What can hang from each mark
T: B W
H: D U W
W: H T
Q: G X
C: R
G: Q
D: H
X: D Q R
B: H

Every row comes from one small tree of marks. The marks that hang from a mark follow it in brackets, in alphabetical order. Every link used is in the known rows. Which tree was each row made from?
Known rows
T(B(H(D U)) W): [  4 -19  -5  51   7 -18 -38   5   6  19 -10  10  13  -7 -18  -1  38  11
 -24  -3  -5  -3]
G(Q(X(D(H) R))): [  4  15  -6 -10   0 -10  14  -3  -2   5   9   3  -7  29   9  -9   0 -21
 -17 -10   3  -9]
T(B W(H(D U))): [ -5 -15   3  46   3 -13 -20  -7  10   1 -15   5  10  18 -10  -6  41  23
 -18 -20  -7  -4]
H(D W(T(B))): [  0 -11  -2   3  24 -19 -10   4  31 -17  -7  -2  12 -32 -21   3 -15  17
   8 -21   0   2]
G(Q): [-21   3  -3   0 -19  -1   4  -9   7   3  -7 -21  -3   5   1   6 -11 -38
  -8  -7   4  -1]
W(H T): [-17  21   1   8   6  23  22 -13  17  -9  10 -20  -2  -6  -3   5  26  15
  -3   2   2  -7]
H(U W): [  6 -12 -10 -22 -20  15   0  -7   1 -18 -32 -16  -1 -36  23  10 -30  -9
  17  -7   8  14]
B(H(D)): [ 29   1  -3  21  12  -2 -18  18   0  21  -8  -3  -5  -3 -25   4  20 -12
  -9  41   6   3]
H(D U W(T(B))): [ 23 -17   8  -1  -1  -7 -15  -1  16 -18 -17   4  18 -50  -2   7 -22  22
  11 -27   2  18]
B(H(U)): [ 21   0  -8   9 -15  20 -10   6 -11  17  -9 -10  -5 -22   7   9  11 -17
  -7  32  10   8]
X(D(H(U))): [ 36 -18   7 -10 -20 -11   3 -12 -30  18  27 -12 -14  26  -4   1  -6 -10
   5  12  -5  12]
Q(G X(R)): [-39  21 -13 -19   4  15   2   3  -6   4 -16   4  -3  15  10   0   0 -12
   0   6   6 -10]
D(H(W)): [ 15  -9 -20 -12   5  -6   4 -20   4   1  -2 -25 -10   1  10  11 -12  -3
   7  -6   4  -1]
T(B(H)): [-18 -11 -14  26   6  -6 -17   9  11  17  14  -8  -1   0  -9   5  16 -14
 -14   8   2 -11]
X(Q(G) R): [-58  20  27 -19   9   8   3  26  -8 -10   2  21  -2  13   1  -9 -28  -7
  20  13  -9 -11]
W(H(D U) T(B)): [ 16   1  18  26  -1   6  -1  -6  12  -6   7   3  14 -11  -7   2  25  31
  -6 -18   0   7]
T(B(H(D U W))): [ 21 -20  -9  23   9 -12 -24  13  13   3 -12   6  12 -23  -6   4   3   1
  -3  -4   5   5]
H(D U W(T)): [ 34  -8   9 -12  -4   3  -7  -2  10 -18 -26  -1  12 -54  -1   8 -23  17
  16 -12   5  22]
X(D(H(U)) Q R): [ 11   4  39 -24   1 -11  10  22 -31   0  37  30 -15  30   8 -17 -23   7
  14  14 -15  -1]
C(R): [-27  -2 -18  -7 -11  10  -4   0  -6   1   7 -12 -21  16  15  18 -11 -11
  -9   9   5 -31]
G(Q(X)): [-23  11 -22  -8 -18   6  10  -9  10   2 -15  -9  -5   5  12   3   0 -32
 -21 -13  11  -3]
X(D(H) Q(G) R): [-16   9  30 -20  19 -17  11  18 -26   1  34  29  -2  46 -10 -19 -23   3
  21  14 -18  -8]
G(Q(X(R))): [-22  22  -8 -10  -7   5   9   1   9  -1 -11  -2  -7   9  18  -3  -3 -28
 -18 -11   8 -11]
Q(G X(D(H(W)) R)): [ -3  11 -19 -25  21  -6  11  -4 -10   0  -4  12   2  29   3  -9  -5   1
   8  -3   1  -7]
T(B(H(D))): [  4 -14  -5  33  12 -17 -26  16  10  19   9   1   2   4 -23   2  18  -8
 -14  11   1  -5]
T(W(H)): [-26   5 -10  26   6   7   2 -12  10  -2 -17 -15  -6  20  -6  -3  41   7
 -14   6  -4 -13]

Write each row's tree
[-11   5   6  18  -9  19  11 -14  14  -9  13  -9  10 -16  10   5  23  23
  -6 -23   1   0]
W(H(U) T(B))
[-11   1  -5  22 -10  14  -1 -15   0  -2 -24 -11  -2   9   5  -1  36  11
 -11   1  -3  -3]
T(W(H(U)))
[ 21 -13 -11  -6  -8  -1   1 -27   4  -2   8 -16   6 -29  21  14 -13  16
   4 -32   3   7]
D(H(U W(T(B))))
[-43  11  34 -23  16  -9   9  32 -18  -9  22  32  -2  34 -17 -22 -29  -7
  25  21 -18  -8]
X(D Q(G) R)
[  2  -3   4  24   2   0 -16   3  12  13  20  -2  10 -34 -13   8  14  12
 -12  -3   0   3]
W(T(B(H(D U))))
[-15  -9   9 -17   1 -16  12  -1 -23   6  29  18   1  39 -21 -10 -17  -3
  17  10 -14   5]
X(D(H) Q(G))
[ 28  12  21  13  -5  19   8  -7   4  -7  -4  -4   7 -16  -5   4  22  27
   0   2   3  13]
W(H(D U) T)
[ 29  -6 -10 -15 -11   7   6 -27   0  -3   0 -20   1 -32  23  16 -14  14
   7 -19   5  10]
D(H(U W(T)))
[  5  13 -15 -15   8 -12  18  -4   8  -8  -3   5  -2  17  14  -9  -9 -16
 -11 -19   4  -9]
G(Q(X(D(H(W)) R)))
[ 37   1  16  12 -12  12   1   0  -8  -2 -21  -4  -3  14  -2   1  19   7
   2  14   6  14]
W(H(D U))
[-26   0 -24 -19  -5   4   7  -6 -12   8  -5   5   1  27 -12  -5   3 -17
   1   9   2   5]
Q(G X(D))
[ -1  -3  -6 -22 -15  21   6 -13  11 -22 -18 -16   7 -59  20  12 -28   7
  15 -17   6  14]
H(U W(T))
[-42  -6  13 -20  -2  -7  11  13 -16  -4  16  21   3  28 -27 -14 -24 -12
  21  17 -14   5]
X(D Q(G))
[ -1   6  37 -23   3 -10   8  15 -36   1  27  33   1  34   1 -16 -28   6
  24  10 -16   2]
X(D(H(U)) Q(G) R)
[-30  10  37 -24  13  -9  12  38 -13 -11  32  29 -18  30  -9 -24 -25  -5
  16  26 -16 -12]
X(D Q R)
[ 51  -6  -9   8   7   4 -16  14   4   0 -34   4   8 -37  -4   5   0  -1
   4  23  11  16]
B(H(D U W))
[ -4   5  11  30  19  -3   3  -3  25  -6  15  -3  10   3 -22  -1  31  28
  -9 -13  -2  -5]
W(H(D) T(B))
[ 24  -2 -21   1  -2  18  -5   6   5  -3 -27  -7   4 -41  13   8  -2  -9
   3  19  12   8]
B(H(U W))
[-17 -16 -15  45  -1  -7 -29  -2   7  17  -6   1   9 -11  -3   0  36   5
 -24  -6  -4  -9]
T(B(H(U)) W)
[ 22   8  -2 -23  -5   0   9   4 -22  12  16  10 -20  27  18  -8   5   0
  -9   9   2  -3]
Q(X(D(H(U)) R))
[ 34 -13 -12 -16 -16   3   2 -23  -8   0  -9 -20  -5 -13  25  14 -17   0
  10 -12   6  11]
D(H(U W))
[-13  16  -5 -12  -3  -5  13   5   2  -1   1   5  -6  22   6 -11  -4 -28
 -15  -6   3 -10]
G(Q(X(D R)))
[ 10  -1 -17 -12   9  -2  10 -24  12  -2   9 -25  -4 -18   7  12  -8  10
   5 -14   2  -3]
D(H(W(T)))
